Known rows, with every step that occurs:
Q > X > F > E > K: 3.712 0.273 -0.133 0.963 2.086 -1.856 -0.036 0.558 1.402 -0.715 -0.045 -1.437 0.902 0.548 0.748 2.055 1.113 1.006 1.012
F > Z: -0.298 1.843 -1.614 0.098 0.863 -1.055 0.448 0.961 -1.666 0.522 0.033 -1.005 1.062 2.327 -0.767 0.238 1.941 -0.039 2.282
U > K > E: 0.158 0.889 0.473 1.132 2.285 0.142 1.424 1.093 -0.002 0.087 -1.390 1.244 3.544 0.937 -3.133 2.026 1.771 2.277 1.079
X > F > E > K > U: 1.666 1.135 0.179 1.320 3.024 -0.613 -1.502 0.832 1.010 0.099 0.396 0.463 0.716 0.542 -1.069 1.089 0.372 0.474 1.690
X > F > Z > K > U > Q > G: -2.047 1.971 -1.929 1.426 1.359 -1.741 1.204 1.438 -0.423 0.055 -1.246 0.561 1.069 1.541 -1.893 -1.839 -0.499 0.842 0.442
Q > G > U > K: -1.434 2.335 -1.619 0.708 1.190 0.971 1.817 1.224 -1.925 -0.544 -0.848 1.168 1.935 1.220 -1.775 1.327 3.083 3.063 0.505
Z > K > U: -4.891 0.620 -0.058 0.671 1.285 1.496 0.180 0.297 -0.949 0.987 -0.514 2.965 1.574 0.217 -0.936 1.596 1.547 0.303 2.127
E > K > U > Q > X: -5.323 -1.439 1.218 2.070 -0.143 0.104 0.190 1.463 2.075 -1.331 -1.987 -2.245 1.082 0.442 0.323 2.619 1.466 1.401 2.230
K > U: -5.735 0.685 0.472 1.087 1.537 1.010 -0.543 0.949 -0.703 0.857 0.165 0.085 1.139 1.207 -1.405 1.069 1.885 0.789 2.640
Q > G > U > K > Z: -2.684 0.942 -1.409 0.766 0.716 -0.059 1.727 1.160 -2.605 0.154 -0.937 2.976 3.865 1.585 -3.034 1.503 3.160 3.907 1.043
F > Z > K: 0.397 1.628 -2.104 -0.295 0.640 -0.436 1.265 0.168 -2.026 0.762 -0.791 2.361 1.744 1.193 -0.333 0.918 1.645 -0.514 1.670
E > K: -2.938 -0.342 -1.160 1.121 1.050 -0.187 0.980 0.767 -1.067 -0.499 -1.184 2.065 2.951 0.809 -0.752 3.214 2.816 0.789 1.610
G > U: -5.746 1.411 -0.298 0.588 1.359 1.599 0.361 1.017 -2.393 0.481 1.021 1.666 1.636 1.285 -1.223 0.262 2.739 1.382 1.888
G > U > Q > X: -6.212 -0.057 1.041 1.377 -0.266 0.588 0.902 1.333 -0.005 -0.823 -0.421 -2.369 0.849 1.023 0.096 0.614 2.175 1.581 1.815
F > E > K > U > Q > X: -0.672 -0.722 1.566 1.822 0.272 -0.904 -0.451 1.056 1.817 -1.452 -0.387 -4.369 0.607 0.434 0.719 2.565 1.486 0.967 2.300
X > F > Z > K: 1.602 2.286 -2.284 -0.083 1.798 -1.043 1.006 0.356 -0.948 1.107 -1.365 3.320 0.881 1.011 -0.862 -0.793 -0.024 -0.706 0.805
G > U > K > Z: -1.747 0.984 -0.467 0.652 0.886 0.614 0.908 0.872 -2.087 0.554 -1.312 3.631 3.405 1.096 -3.202 1.779 2.788 2.582 1.616
E > K > U: -4.731 -0.240 -0.035 1.394 1.486 0.888 -0.567 1.128 0.120 -0.140 -0.888 1.789 1.879 0.619 -0.933 2.771 1.881 1.042 2.376
X > F > Z: 1.106 2.579 -1.706 0.349 2.172 -1.737 0.155 1.174 -0.506 0.990 -0.625 0.213 0.165 2.206 -1.430 -1.667 0.100 -0.328 1.325
X > F: -2.560 1.548 -0.732 1.035 2.606 -0.871 0.703 0.772 -0.621 1.166 -0.715 1.320 1.103 1.295 -2.005 -0.788 0.670 0.158 0.807

Rows:
1.092 1.321 -1.200 0.579 0.612 -1.588 1.432 0.687 0.694 0.106 -2.324 0.526 0.273 0.794 0.037 -0.682 -0.530 -0.500 0.713 -> U > Q > X > F > Z > K
1.093 0.219 0.895 1.267 2.322 -0.681 -1.500 0.973 2.432 -0.471 0.057 -1.498 -0.074 0.424 0.612 1.819 0.390 1.398 1.897 -> Q > X > F > E > K > U
0.776 1.595 -1.036 0.299 1.344 -1.723 0.167 1.302 1.155 0.446 -0.943 -2.023 -0.682 2.093 0.448 -0.876 0.127 0.639 1.577 -> Q > X > F > Z
2.037 1.387 1.645 1.545 2.015 -1.765 -0.912 0.842 1.894 0.027 0.684 -4.657 -0.750 0.835 -0.340 -0.846 -0.254 0.266 1.534 -> K > U > Q > X > F > E
-3.718 0.260 0.820 1.672 1.260 -0.217 0.555 0.952 2.174 0.171 -2.315 0.231 0.013 -0.021 -0.454 -0.387 -0.747 0.426 0.861 -> Z > K > U > Q > X > F
-0.262 1.767 -1.071 0.437 0.813 -0.349 0.905 1.044 0.473 -0.042 -1.567 1.607 -0.049 0.634 0.006 -1.442 -0.543 0.188 0.746 -> G > U > Q > X > F > Z > K
2.273 0.012 -0.759 1.009 2.227 -2.658 0.037 0.411 -0.984 0.479 0.016 2.380 3.625 1.122 -2.284 1.588 1.325 1.284 1.319 -> X > F > E > K > Z
1.175 -0.612 -0.625 0.785 1.137 -2.178 0.278 0.256 -1.957 0.135 0.517 1.448 4.373 1.219 -1.746 3.053 2.850 1.447 2.098 -> F > E > K > Z
1.841 -0.949 -0.061 0.955 1.470 -2.606 0.045 0.582 0.548 -0.019 -0.338 0.332 2.798 1.004 -0.592 2.189 1.368 2.138 1.547 -> Q > X > F > E > K > Z
-4.839 -0.312 0.438 2.331 0.784 -0.010 0.035 1.358 0.275 -0.804 -1.708 0.419 2.080 0.512 -2.092 1.752 1.300 0.008 1.907 -> E > K > U > Q
3.625 0.250 0.183 1.659 1.601 -2.475 0.278 0.730 1.630 -1.215 -0.737 -2.362 1.114 0.392 0.085 1.428 0.601 0.328 0.756 -> U > Q > X > F > E > K
-4.104 -1.410 -1.042 1.087 0.676 -1.054 0.965 0.672 -1.807 0.239 -1.253 3.665 4.810 1.234 -2.135 3.290 2.837 1.890 2.017 -> E > K > Z
-0.689 1.963 -0.550 0.847 1.078 -1.072 0.052 1.882 1.089 -0.228 -0.861 -1.794 -0.904 1.808 -0.309 -2.208 -0.499 0.668 1.294 -> G > U > Q > X > F > Z
0.173 0.447 0.048 0.998 1.669 -1.575 1.382 1.272 1.792 0.082 -1.628 0.892 2.143 0.955 -1.332 -0.843 -1.291 1.173 0.735 -> U > Q > X > F > Z > K > E
0.053 1.212 -0.796 2.229 2.177 -2.392 0.403 1.402 0.194 -0.886 0.062 -1.734 1.699 1.199 -1.921 -0.287 0.422 1.419 0.413 -> X > F > E > K > U > Q > G
-5.347 0.696 -1.423 1.768 0.310 -1.837 2.543 1.200 -2.467 -0.480 -0.310 -2.028 3.066 1.945 -1.986 0.215 2.649 1.542 0.717 -> U > Q > G
0.556 1.376 -0.975 0.339 2.878 -1.014 1.083 0.956 0.040 1.105 -0.627 3.838 2.750 1.212 -2.229 -0.950 -0.820 0.956 0.769 -> X > F > Z > K > E
-2.073 1.427 -0.399 1.078 2.324 0.807 1.701 1.733 -0.819 -0.398 -0.143 1.802 3.754 1.364 -2.936 0.982 2.076 4.412 0.497 -> Q > G > U > K > E
-5.871 1.208 0.122 1.566 0.677 0.645 0.881 1.163 -1.969 -0.208 0.028 0.251 1.946 1.091 -2.329 -0.538 2.024 0.370 1.504 -> G > U > Q
0.527 0.534 0.363 1.108 1.962 -0.132 -1.268 0.649 -0.012 -0.235 0.946 -0.457 1.452 0.614 -0.588 2.560 1.918 0.624 2.491 -> F > E > K > U
1.665 -0.993 0.288 1.648 1.013 -3.239 0.415 0.756 0.798 -0.547 -0.991 -0.562 3.031 0.853 -1.351 1.569 0.875 1.532 1.248 -> U > Q > X > F > E > K > Z
-0.587 1.445 0.067 1.246 1.192 -1.484 -0.563 1.838 2.375 0.006 -1.500 -2.965 -1.308 1.742 -0.455 -1.681 -1.017 0.198 1.838 -> K > U > Q > X > F > Z
-2.544 0.101 0.456 0.985 -0.516 -0.173 0.382 1.100 1.357 -0.463 -1.706 -2.218 0.094 0.793 0.729 0.954 0.533 0.382 2.295 -> F > Z > K > U > Q > X
